What can hang from each mark:
q_812: q_251 q_404
q_251: q_812
q_404: q_764 q_812 q_981
q_981: q_404 q_771 q_873
q_771: q_981
q_873: q_981
q_316: q_812

In the rows, 128 means zero.
Known rows, with every way that one mark hangs from another:
{q_316 {q_812 {q_404 q_764 {q_981 q_771}}}}: [105 119 147 108 131 136 152 120 167 136 130 148 159 146 177 122 121 175]
{q_404 q_764}: [124 139  88 124 120 135 199 121 121 130 112 120 144 128  45 134 110 133]
{q_873 q_981}: [134  94 106 149 138 138  31 149 122 144 118 121 116  79   9 188 146 151]
{q_251 {q_812 {q_404 q_764 {q_981 q_771 q_873}}}}: [140 126 116 120 128 141 163 131 163 118 130 125 149 152 152  80 129 171]
{q_812 q_251 q_404}: [100 119  92 135 167 124 182 127 199 144 115 126 136  73 152  97 113 162]
{q_873 {q_981 {q_404 q_764 {q_812 q_251}} q_771}}: [144 109 136 146 117 112 110 129 176 116 128 123 128 108 126 147 138 157]
{q_771 q_981}: [125 105 108 142 164 133  60 146  62 188 133 127 137  85  45 188 160 120]
{q_771 {q_981 {q_404 q_764} q_873}}: [117 112 140 132 141 121  62 135  69 136 139 139 132 119  64 180 150  82]
{q_873 {q_981 q_404 q_771}}: [127  87 127 156 129 134  40 139 172 145 133 132 123 107  60 189 149 137]
{q_981 q_771}: [134 133  95 148 137 154 113 139 147 186 130 124 105 125  97 153 124 115]
{q_873 {q_981 {q_404 q_812} q_771}}: [141  98 134 152 122 128  63 132 159 137 132 128 128 110  92 170 146 152]
{q_981 q_404}: [ 84 107 110 142 127 140 127 116 104 136 119 149 148 125  34 148 127 129]
{q_404 q_764 {q_812 q_251} {q_981 q_771 q_873}}: [165 168 156 100 114 102 176 133  95  92 125 103 109 139 242  78 123 117]
{q_404 q_764 {q_812 q_251} {q_981 q_771}}: [154 153 139 104 119  99 222 124 117 111 120 102 143 130 236  76 128 153]
{q_251 q_812}: [137 135  90 143 126 146 131 139  79 144 116 131 127 117  73  92 129 183]
{q_981 {q_404 q_764 {q_812 q_251}} q_771 q_873}: [144 170 151 128 103 115 158 116 136  96 135 131  88 157 205  95 104  88]

Rows:
[ 90 100 115 121 171 119 158 133 185 135 118 124 151  80 170 101 132 157]
{q_812 q_251 {q_404 q_981}}
[133 127 147 128 135 117  83 127  51 128 139 135 137 123  96 161 147  98]
{q_771 {q_981 {q_404 q_764 q_812} q_873}}
[110 125 118 138 114 134 185 111 182 141 133 139 143 161 115 138 118 115]
{q_981 {q_404 q_764} q_771}
[140 154 147 137 109 140  87 122 106 122 141 138  87 162 154 127 114  81]
{q_981 {q_404 q_812} q_771 q_873}
[124 118 140 123 136 147  30 155  91 150 135 123  98 137 106 161 145  76]
{q_404 {q_981 q_771 q_873}}
[116 110 123 107 143 142 157 122 209 127 135 119 156 154 141 132 124 113]
{q_812 {q_404 q_764 {q_981 q_771 q_873}}}
[117  88 124 143 121 124  81 130 148 113 120 132 146 105  21 178 142 149]
{q_873 {q_981 {q_404 q_764}}}
[113 107 140 140 150 128  18 142  52 153 141 143 123 107  55 187 157  82]
{q_771 {q_981 q_404 q_873}}
[124 145 141 133 105 137 116 124 154 115 140 139  96 173 123 141 110  62]
{q_981 {q_404 q_764} q_771 q_873}
[147 164 148 126  97 130 146 112 130 100 139 132 101 179 168 115 106  83]
{q_981 {q_404 q_764 q_812} q_771 q_873}
[112 142 120 125 111 108 228 100 108  95 112 134 156 125 129  91 111 157]
{q_981 {q_404 q_764 {q_812 q_251}}}
[ 98 132 132 125 146 124 144 127 148 138 117 153 128  93 188  98 110 191]
{q_316 {q_812 q_251 q_404}}
[154 154 147  91 108 120 157 123  47  82 119 108 138 154 136 104 126 120]
{q_404 q_764 q_812 {q_981 q_873}}
[137 161 149 139 114 126  99 126 115 117 137 136  75 141 193 108 112  87]
{q_981 {q_404 {q_812 q_251}} q_771 q_873}
[136 118 115 127 137 148 122 137 146 135 132 129 140 141 144  88 135 170]
{q_251 {q_812 {q_404 {q_981 q_771 q_873}}}}
[ 98 110 115 110 158 110 217 124 206 114 116 119 165  95 180  91 123 159]
{q_812 q_251 {q_404 q_764 q_981}}
[157 144 149 113 124 137  73 140  57 130 133 113 106 144 170 123 139 108]
{q_404 q_812 {q_981 q_771 q_873}}
[166 159 151  97 107 122 158 126  87 100 131 105 124 169 186 106 126 108]
{q_404 q_764 q_812 {q_981 q_771 q_873}}
[133 148 129 134 110 112 227 105 164 121 128 130 138 146 196  93 111 142]
{q_981 {q_404 q_764 {q_812 q_251}} q_771}
